In the rows, 128 means zero.
Known rows, with every way that one mark hangs from another
tuki(difa(rafe(biri) zari(daka)) telab): [ 85 195 165 151 128 156 115 167 107 134  88  95 130 141 114 133 160  77
 108 197 178 154 162 179]
daka(solub(degumu(ninid))): [ 98 112 163 129 105  99 154 128 179 159 137  99 144 131 153 137 120 156
 135 118 129 150 146  96]
telab(tuki(difa(rafe zari(daka)))): [ 80 172 156 133 127 165 124 164  87 140 101 102 162 143 108 124 156  80
 116 170 184 143 171 162]
zari(daka(solub(degumu(ninid)))): [ 85 121 177 139  93 107 158 114 189 163 134  89 152 131 145 134 126 164
 144 124 162 153 152 116]
zari(daka(solub(degumu)) difa(rafe)): [ 54 145 164 148  89 128 115  92 156 163 132  80 165 127 102 137 155 134
 146 135 202 154 158 172]
zari(daka difa(rafe tuki)): [ 96 159 151 149 103 154  95  83 113 161 110  91 162 121  98 129 160 110
 150 153 207 132 163 185]
zari(daka(solub) difa(tuki(telab))): [110 142 188 145 106 147 116 103 114 164 119  84 123 116  87 123 164 111
 131 162 189 151 150 172]
rafe(biri difa(tuki(telab) zari)): [139 184 146 140 138 176  89 163  94 147  84  92 105 136 171 130 165  84
 123 192 150 142 131 159]
tuki(difa(rafe(biri)) telab): [105 173 153 141 142 129 115 159 110 118 103 116 114 141 113 137 146  81
 100 180 156 146 144 172]
rafe(biri difa(tuki(telab))): [149 167 149 140 140 159  94 142 108 136  96 102  96 139 160 129 155  97
 121 181 162 138 121 172]
difa(rafe tuki(telab) zari(daka)): [ 99 171 179 143 119 158  93 117 101 163  91  96 146 125 124 128 169  94
 133 178 175 143 172 146]
zari(daka(solub) difa): [ 92 135 148 144  98 141 132 112 130 146 131  87 137 115  91 125 145 132
 137 138 178 141 140 171]
telab(tuki(difa(rafe zari(daka(solub))))): [ 64 167 153 141 119 153 122 177  83 150 100  79 159 131 104 127 161  84
 107 173 181 153 170 157]
ninid(degumu(solub(daka))): [115 102 158 147 108 101 144 119 222 162 160 147 145 143 166 142 113 146
 143 125 124 129 130 106]
telab(tuki): [133 128 136 105 140 140 134 138 101 123 124 126 132 137 125 121 129 117
 120 130 139 126 133 137]
ninid(degumu(solub)): [122 111 157 149 112 110 141 128 180 163 151 145 134 133 162 139 111 138
 137 118 113 129 131 106]
zari(daka(solub) difa(rafe tuki(telab))): [ 86 156 185 150 103 144  97  93 105 167 109  75 139 112  87 128 173 101
 133 171 201 149 166 183]
tuki(difa(zari(daka)) telab): [105 160 188 141 125 160 140 162 118 138 114 119 122 141 104 124 155  91
 113 174 155 155 156 147]
rafe(biri difa(tuki)): [142 168 109 147 132 155  91 144 111 139  97  96 118 133 168 131 147 109
 130 166 164 130 117 168]
zari(daka(solub) difa(rafe(biri) tuki)): [ 82 178 126 159 100 142  87 111 106 166  93  56 153 109 106 135 162 111
 135 171 217 142 152 201]
degumu(ninid solub): [128 114 164 135 107 115 158 127 175 145 135 124 135 127 169 129 109 151
 152 124 111 134 140 101]
difa(rafe zari(daka(solub(degumu)))): [ 53 157 152 149  97 130 111 129 148 170 113  80 170 126 137 138 157 130
 135 145 172 159 162 129]
degumu(solub): [128 123 143 140 116 121 133 131 156 138 135 133 129 128 153 128 123 140
 141 124 119 138 125 116]
tuki(difa(rafe(biri) zari(daka(solub))) telab): [ 68 191 161 159 120 143 112 181 103 144  87  74 126 128 111 135 166  81
 100 200 177 163 161 172]

Rows
[120 104 166 134 102 105 160 120 217 145 144 127 147 137 172 131 110 160
 157 130 121 135 138 100]	degumu(ninid solub(daka))
[ 67 190 131 143 123 153 116 193  80 145  83  67 152 132 116 131 158  82
 101 188 191 154 161 177]	telab(tuki(difa(rafe(biri) zari(daka(solub)))))
[ 71 171 125 153 100 138 107 118 118 144 104  66 145 114 102 136 152 119
 133 163 201 140 144 205]	zari(daka(solub) difa(rafe(biri)))
[ 78 195 126 158 120 154 111 169 111 139  88  90 152 135 123 136 153  89
 117 182 182 147 157 176]	tuki(difa(rafe(biri) zari(daka)))
[ 98 182 130 151 108 153  90  98 110 155  93  77 156 122 109 132 158 107
 143 168 218 134 152 208]	zari(daka difa(rafe(biri) tuki))
[107 106 168 120 106 102 158 106 224 148 147 125 158 153 161 138 117 162
 149 123 140 139 145 101]	solub(daka degumu(ninid))
[ 85 188 118 146 116 151 102 141 114 139  86  86 152 126 141 135 148 112
 132 169 175 135 149 169]	difa(rafe(biri) zari(daka))
[108 151 138 141 116 146  91  97 103 158 114 101 156 119 108 130 155 100
 142 147 173 128 156 166]	zari(difa(rafe tuki))
[104 182 169 144 115 156  93  96 106 149  93  83 134 128 102 131 166  95
 136 182 214 140 157 211]	zari(daka difa(rafe(biri) tuki(telab)))
[126 147 191 136 112 159 118  90 118 153 120 105 127 127  92 120 159 107
 141 158 190 141 151 178]	zari(daka difa(tuki(telab)))
[119 145 151 143 104 157 115  92 123 159 120 100 149 124 100 123 152 120
 149 144 194 133 146 175]	zari(daka difa(tuki))
[106 170 123 125 146 139 118 171  87 117  99 108 138 146 119 132 139  81
  99 168 171 136 143 177]	telab(tuki(difa(rafe(biri))))
[117 158 141 144 113 157 109 129 114 166 101  99 153 123 133 124 154 117
 138 153 165 138 152 131]	difa(tuki zari(daka))
[ 75 173 147 156 116 155 117 153 113 144 104 103 158 134 111 131 155  92
 124 167 171 145 167 154]	tuki(difa(rafe zari(daka)))
[ 91 183 135 164 103 159  93 154 140 181  92  56 143 134 178 137 168 122
 135 172 196 162 136 157]	rafe(biri difa(tuki zari(daka(solub(degumu)))))
[139 139 178 126 124 151 114 105 107 150 124 116 118 128 102 123 154  99
 131 151 156 138 144 158]	zari(difa(tuki(telab)))
[104 143 149 152  96 145 112 105 119 169 120  78 145 111  95 126 156 123
 140 147 192 144 146 167]	zari(daka(solub) difa(tuki))
[ 84 168 175 152 112 147  91 131  97 172  90  73 142 112 121 130 174  99
 123 181 173 153 171 139]	difa(rafe tuki(telab) zari(daka(solub)))
[110 188 158 157 118 172  92 162 101 160  81  61 108 124 158 128 174  98
 121 201 182 154 138 172]	rafe(biri difa(tuki(telab) zari(daka(solub))))
[146 145 170 138 136 159 101 125 111 140 113 113 103 137 149 126 157 100
 127 165 151 137 131 150]	rafe(difa(tuki(telab)))
[123 171 145 135 138 132  87 126 101 142  90 102 122 128 135 135 153  95
 116 176 162 138 145 160]	difa(rafe(biri) tuki(telab))
[ 86 190 153 153 116 145  85 147  95 167  74  60 134 114 132 134 172  96
 116 195 184 156 162 160]	difa(rafe(biri) tuki(telab) zari(daka(solub)))
[ 80 190 113 162 108 143  81 148  99 173  74  55 158 108 141 136 165 108
 125 181 187 147 157 157]	difa(rafe(biri) tuki zari(daka(solub)))
[ 83 195 134 136 130 165 118 180  83 134  83  88 155 145 119 129 154  78
 109 185 194 144 161 186]	telab(tuki(difa(rafe(biri) zari(daka))))
[ 48 188 139 163 106 131 113 172 143 164  99  70 161 138 131 144 158 106
 113 172 191 171 159 158]	tuki(difa(rafe(biri) zari(daka(solub(degumu)))))
[112 164 166 134 130 149  87 132  91 160  94 106 138 123 134 131 164  86
 123 172 141 141 165 126]	difa(rafe tuki(telab) zari)
[ 94 165 142 122 139 156 119 177  75 136 104 111 155 141 117 128 151  70
 108 164 149 140 163 144]	telab(tuki(difa(rafe zari)))
[ 89 178 165 151 107 145  91 110 103 160  92  61 130 114  98 132 171  99
 126 186 213 149 157 204]	zari(daka(solub) difa(rafe(biri) tuki(telab)))
[121 149 166 133 134 132  93 110 104 147 106 116 129 125 123 129 155  98
 123 161 152 137 155 139]	difa(rafe tuki(telab))
[120 191 121 158 117 181  91 152 109 155  81  76 134 133 170 129 163 106
 139 182 188 138 134 175]	rafe(biri difa(tuki zari(daka)))
[ 82 173 186 148 124 158 120 152 109 140 102 108 137 138 104 129 163  79
 115 182 167 153 172 158]	tuki(difa(rafe zari(daka)) telab)
[118 171 106 144 130 129  83 128 105 147  90  96 144 122 142 136 145 108
 124 161 167 130 140 156]	difa(rafe(biri) tuki)
